Each row was made from one path, in order. Every step used is in the known rows, and no mark comes twice. Write each row's path.
In the rows, 128 means zero.
Known rows
v z: [ 89 136 133 146 102 147  95 140 101 162 138 142 124 167 172 166 150 136
 129  93 151 124 104 113 110 126 177 117 128 172 150 133 147 174 115  94
 127  93]
d z v: [ 77 132 120 130 174 136 100 174  97 172 117 128 121 177 159 169 138  96
 114  78 171 102 109 134 117 115 170 116 121 173 134  95 152 166 114 117
 124  98]
t y: [114 104 135 131 142 117  88 141  99 146 117 159 124 140 153 157 106 160
 151 101 155 100 119 122 136 132 148 110 124 169 118 130 112 161 125  80
 105 101]
n y s z v: [113 122 144 127 159 130  84 155 114 158 173 129 145 204 146 173 159  92
 129 101 212  93 133 180  70 108 149 126 132 157 195  87 164 174  63 119
 152  80]
d z f y t: [112 141 120 141 216 154  68 120  98 185 101  93 113 164 153 153 131 107
 171  48 172 104 109 109 102 103 170 119  92 177 138 109 134 140 136 113
 115 128]
t z s y: [ 72 128 178 127  93 167 121  95 114 153 121 147 128 182 146 132 143 113
 144  77 181 110 119 158 115 112 179 137 112 199 143 156  82 113 152 125
  96 101]
v z s: [ 81 142 173 138  90 151  80 132  93 171 130 146 118 169 176 139 152 117
 140  65 167 122  97 130 102 124 180 121 135 188 155 151 124 157 132 104
 111  91]
v z t y: [ 91 117 124 143 118 151  86 184  63 153 105 149 157 148 196 162 127 134
 144  93 139 120 113 122 126 118 171 116 125 153 129 149 139 176 116  70
 118  86]
b y: [ 91  85 125 128 109 161 116 115 117 134 122 159 124 171 155 164 150 157
 137 104 164  77 126 111 133 107 140 119 140 162 154 116 128 149 131  71
  97 110]
t y n: [108 106 129 126 125 109  87 154 119 138 118 153  98 153 161 158 109 126
 154  98 132 116 132 137 125 110 135  83 114 156 112 111 109 175 129  66
 112  98]
t y b: [120 106 145 147 137  96  67 122 113 146  94 142 128 139 155 181  96 152
 135 104 179  87 102 125 119 144 162 134 143 159 126 127 141 155  99  73
  84  93]
z t y: [ 98 106 124 137 140 142  93 176  71 135 101 146 158 143 170 155 108 134
 137 108 144 114 121 128 137 132 152 114 120 154 114 138 133 156 117  77
  99 100]
s y d z v: [ 69 165 117  91 140 137 156 174  82 166 133 152 103 210 163 155 127  98
 124  73 152  68 100 114 113 114 152 118 103 192 157  93 121 160  93  90
 127 100]
f y: [116 124 120 126 125 157  92 116 114 153 152 160 135 162 145 134 144 135
 134  99 163 106 121 115 138 127 159 111  99 155 156 101 128 163 125  90
  99 120]
t z: [110 118 134 151 132 149 108 115 127 140 119 127 158 167 143 164 134 131
 111 100 161 128 126 139 123 132 180 121 119 174 140 130 132 146 130 121
 112 104]
s z t y v: [110 104 144 113 167 136  95 219  61 122 104 120 153 149 210 166 129 118
 146  81 143  96  88 114 113 131 186 120 149 162 154 129 143 176 107  85
 132  80]
z t y s: [123 126 123 133 149 134  83 175  69 123 106 141 154 167 151 160 102 114
 151 109 174  98 114 147 132 122 145 115 118 132 153 136 130 156  95  91
 123  93]
n y: [ 98 114 148 131  92 141  93 111 129 154 154 133 147 177 131 155 149 154
 121 106 154 125 128 134 119 106 139 120 125 175 162 107 154 162 106 106
 104  96]
s y t z: [ 97 137 151 163 140 141 128 117 133 146 110 134 121 169 139 171 128 130
 156  83 163 109 129 120 106 110 191 130 100 201 125 139 105 141 144 131
 109 118]
t y d z f: [115 135 113 102 187 123  97 151  55 172  93 109 122 171 165 153 100 130
 153  65 131  85  94 126 119 126 130 113 109 183 143 124 116 145  98  69
 120  97]
f z: [ 76 106 135 145 117 145  73 141  94 125 119 154 124 145 162 169 135 122
 123 108 151 129 104 148 123 133 163 105 117 209 140 127 138 177 113 113
 108  89]
b y d z: [107 125 118  94 133 152 119 138  89 139 107 151 129 204 171 153 135 144
 124  68 137  59  87  89 141 105 130 107 128 172 179 112 120 163 127  83
 106 104]
d z f y n: [ 98 129 108 106 172 164  82 122 111 180 126  98  96 177 165 139 145  75
 152  64 148 127 123 145 108  83 138  89  89 148 158  82 128 145 122  80
 121 117]
t z f y: [119 109 105 145 152 186 100  76 121 175 131 108 144 172 133 150 142 118
 138  92 172 131 138 157 104 122 171 130  99 163 153 114 124 122 127  89
 107 112]
z s: [ 84 127 174 135 117 143  79 128  97 149 121 149 123 160 150 138 136 120
 131  80 174 109 105 134 113 136 161 117 125 184 139 141 119 137 134 110
  94 111]
z f y: [105 112 107 130 150 178  93  93 102 173 143 124 121 161 138 146 141 123
 149  98 164 113 131 132 108 125 146 120 101 160 152 102 135 127 108  70
 102 122]
z s y: [ 57 129 178 112  91 156 117 112  98 156 129 163 101 173 148 128 142 121
 157  82 173  96 113 132 114 112 155 122 116 200 147 143  84 120 133 100
  97 112]
f y s z v: [138 129 115 122 187 152  79 159 104 156 166 154 132 194 159 150 146  75
 141  98 227  71 123 157  85 130 173 116 108 135 189  83 147 171  80 102
 146  97]
f z t: [ 57 101 129 155 116 169  79 175  68 109 100 144 153 149 179 169 132  93
 113 117 136 141 106 149 125 128 165 106 113 192 139 137 157 172 114 115
  97  80]
z v y n: [ 59 104 110 160 112 125 119 134 134 164 142 150  79 187 159 166 126  60
 120  96 160 121 142 153 113 130 149  81 105 152 142 107 139 171 120  85
  91  99]
t z f: [ 95 108 114 157 158 168 107  97 115 167 110  94 144 164 138 177 137 114
 127 105 165 139 134 168  91 127 169 130 117 181 140 128 138 112 112 101
 118 103]
f y t: [134 137 130 160 158 140  75 122 127 151 135 151 122 161 139 155 129 137
 153  74 166 105 118  90 116 128 177 107  95 167 136 111 128 169 143 111
  98 137]
s z f: [ 85  95 137 134 195 157  87 131  88 158 116  96 126 153 174 174 148 104
 146 100 168 107 128 142  74 140 155 122 123 184 151 112 147 130  90  93
 132  95]
s z t: [ 83 106 141 135 169 161  92 185  71 123 109 122 173 158 193 164 142  95
 119 107 156 112 119 125 106 144 171 111 121 155 149 118 162 157 108 114
 123  86]
z s y d: [ 78 159 169 100  81 149 135 122  85 148 137 171 103 201 152 123 128 119
 142  77 148  81  96 115 108 128 143 115 109 202 168 137  90 132 119  87
  97 107]
d z: [ 92 133 141 115 164 138  88 152  94 155 108 115 132 163 162 158 129 121
 126  71 155 110 101 115 138 118 162 105 114 172 147 115 136 158 129 123
 118  99]
n y s z: [130 122 165 114 144 133  65 129 110 145 161 118 154 196 149 163 153 121
 137 105 197 101 119 161  92 107 142 118 126 160 205 110 150 166  73 129
 147  77]
n y d: [117 145 134 115  82 129 109 117 111 146 162 146 153 204 132 156 136 151
 106 102 129 111 111 118 117 122 129 112 121 179 181 107 150 173  89  96
 107 102]

Which path is each row?
[ 93 148 164 112 120 128  92 124  69 168 114 141 116 204 174 121 108  81
 123  24 158  86  73 119 144 145 153  95 100 191 172 163 105 138 147 125
  80  87] | v y d z s
[ 91 100 147 169 114 114  89  87 122 153 113 137 123 167 151 174 110 111
 115  91 188  97 104 128 128 162 167 124 127 155 161 141 156 134 107  98
  66  87] | v y b
[ 58 105 119 161 128 143  91 160  99 137 128 160 111 161 160 179 142  94
 113 112 165 125 116 171 106 132 171 117 119 208 128 110 156 184 101 105
 111  84] | f z v
[125 132 142 182 164 134  92 128 134 139 106 122 151 165 139 180 115 125
 128  84 163 129 121 127 101 131 197 121 117 188 116 136 135 155 147 143
 114 115] | y t z
[ 95 113 127 118 175 138  80 188  58 147  81 125 162 149 179 148 108 116
 142  71 145 105 105 126 153 111 155 112 115 152 121 129 130 157 132 102
 110  92] | d z t y
[118 114 139 201 150 129  99  92 131 155 103 122 132 168 147 175 111 110
 136  63 174 124 126 129 123 146 196 112  99 188 131 161 124 148 161 147
  84 106] | v y t z
[110 134 110 124 129 130 111 181  60 119 105 160 161 172 168 155  94 130
 127 110 119  92 101 113 132 147 139 103 114 153 134 129 129 163 108  64
 102  99] | z t y d
[ 98 138 155 116  55 136 107 146 107 172 170 118 123 188 165 165 172 153
 131  71 133 131  86 106 108  93 174 134 160 184 199 127 161 189  91  96
 131  83] | n y v z
[115 115 138 114 127 110 101 171  95 139 121 137 103 147 157 161 123 160
 158  85 139  97  80 100 136 126 165 114 152 184 146 131 119 168 115  71
 117 102] | t y v
[ 71 133 174 118  79 157 121 111 138 149 125 144 101 192 155 129 144  86
 144  73 161 131 129 168 103  89 166 105 108 186 141 138  72 131 154 111
 104 101] | t z s y n
[128 128 153 176 125 133  84 100 147 159 129 111 162 180 124 175 138 141
 130  80 160 136 134 140 101 102 179 127 120 192 139 131 145 165 140 153
 106 111] | n y t z
[129 137 105 122 162 171  88  96 102 164 148 125 121 189 125 149 139 108
 162 102 193 100 120 148 101 115 136 120 100 141 193 107 127 124  84  79
 129 112] | z f y s
[ 95 117 115 158 136 125 111 131 108 160 148 151 107 194 129 172 120  76
 135  96 211  93 121 160 114 145 153 110 110 152 178 125 142 150  94 105
 110  91] | z v y s
[113 110 113 115  99 150 131 118 105 124 126 172 125 200 156 161 135 156
 118  96 136  62 107  98 127 126 123 107 132 164 172 112 118 162 120  63
  98 111] | b y d
[100 129 151 112  77 130 109 142 119 149 160 117 126 184 134 165 158 154
 124  87 137 120  98 110 124  98 152 124 151 187 190 113 153 166  93  99
 117  99] | n y v
[150 110 148 118 193 113  61 163  86 132 122 142 135 161 171 162 113 127
 171  96 196  76 111 149 110 137 151 112 126 155 167 124 114 165  92  99
 148  77] | t y s z
[116 127 115 165 183 160  79 103 112 172 122 116 111 157 140 161 129 122
 171  81 170 109 132 113  88 124 161 115  94 174 135 112 136 140 126  91
 104 141] | z f y t
[ 84 102 130 143 183 135  99 178 102 152 135 141 129 172 176 174 149  91
 120 106 189 101 127 143  84 144 176 118 131 169 139  89 160 169  96 107
 134  90] | s z v
[ 75 134 128 125 165 159  93 181  65 140  93 105 165 169 174 155 129  91
 115  79 143 119 102 117 146 109 165 106 114 158 142 117 154 150 127 125
 118  97] | d z t
[ 46 150 179 114  53 153 118 139 110 170 146 161  70 190 186 126 158  87
 159  65 151 122 115 139  93  86 158  98 114 187 159 140  86 159 132  78
 116  95] | v z s y n
[ 46 127 189 109  66 153 113 150  78 128 130 158  81 169 179 139 158 107
 160  62 148 109  63 146 110 101 178 129 140 244 174 158  91 151 123 108
 104  84] | f z s y v
[115 127 141 119 101 117 101 179  88 156 128 141 102 155 193 162 137 164
 162  68 137 104  74 102 126 121 186 128 158 183 155 143 129 189 108  62
 132  89] | t y v z
[105  97 131 163 143 141 101 122 128 133 103 152 113 163 151 182 135 152
 156  85 164  74 122  96 111 108 152 116 134 177 132 122 123 157 151  95
  92 128] | b y t
[107 127 140 127 181 154  76 189  68 117 118 120 174 183 176 166 133  71
 130 108 189  97 107 146  98 134 160 111 121 141 185 120 160 151  81 119
 146  79] | y s z t
[101 128 170 148 116 155  87 106 114 155 114 133 148 173 151 140 137 109
 123  76 181 128 112 162 111 131 185 125 127 188 138 153 106 129 155 136
  99  98] | t z s
[115 100 137 133 193 152  66  94 104 172 122 101 139 165 173 172 142  94
 141  96 206  88 115 143  64 140 171 144 128 147 177  98 164 130  80  73
 108  94] | s z f y b
[ 68 158 195 123 162 134  90 139  92 165  93 134  97 171 163 135 130 104
 173  28 179  85  93 110 112  97 174 121 104 216 130 148  85 134 162 147
 103 113] | d z s y t
[ 84 102 144 190 200 117  89 153 111 163 121 134 108 162 181 187 124  70
 140  64 197  93 133 128  83 163 194 112 115 179 131 124 156 173 130 131
 103  96] | s z v y t
[ 69  87 130 147 156 123 105 157 121 156 143 146  91 184 192 168 141  41
 124  84 178 109 143 163  90 139 165  84 109 152 152 101 145 177 117  94
 110  80] | s z v y n
[ 69 150 143 107  66 147 149 157  93 158 149 135  84 182 183 163 168 145
 158  71 134 103  77  84 113 104 186 132 141 195 186 134 121 165  99  74
 135  92] | s y v z
[ 85  88 118 126  97 148 114 124 144 130 126 157  91 180 163 164 152 125
 137 101 144  93 135 129 123  89 124  82 133 149 151 102 117 163 137  62
 104 110] | b y n
[ 71 143 193 146 124 137 102 123 107 156 114 154  89 171 146 143 131 120
 174  64 173  92 112 113  97 115 174 120 113 214 129 148  90 128 152 123
  91 119] | z s y t
[ 68  98 116 166 127 133 120 120 112 168 142 152 106 177 152 167 129  90
 118  94 184 103 131 144 125 151 162 110 114 164 139 122 147 152 117  98
  87  99] | z v y
[116 114  98 137 140 178 102  92 142 165 138 111 121 185 148 151 144  81
 140  97 153 146 150 170  91  96 161 103  91 141 154 100 122 136 127  77
 113 117] | t z f y n
[125  98 131 172 146 152 107 103 146 133  95 138 139 174 150 182 142 146
 145  76 175  92 125 119 113 106 178 126 133 178 130 138 117 146 166 116
  95 120] | b y t z
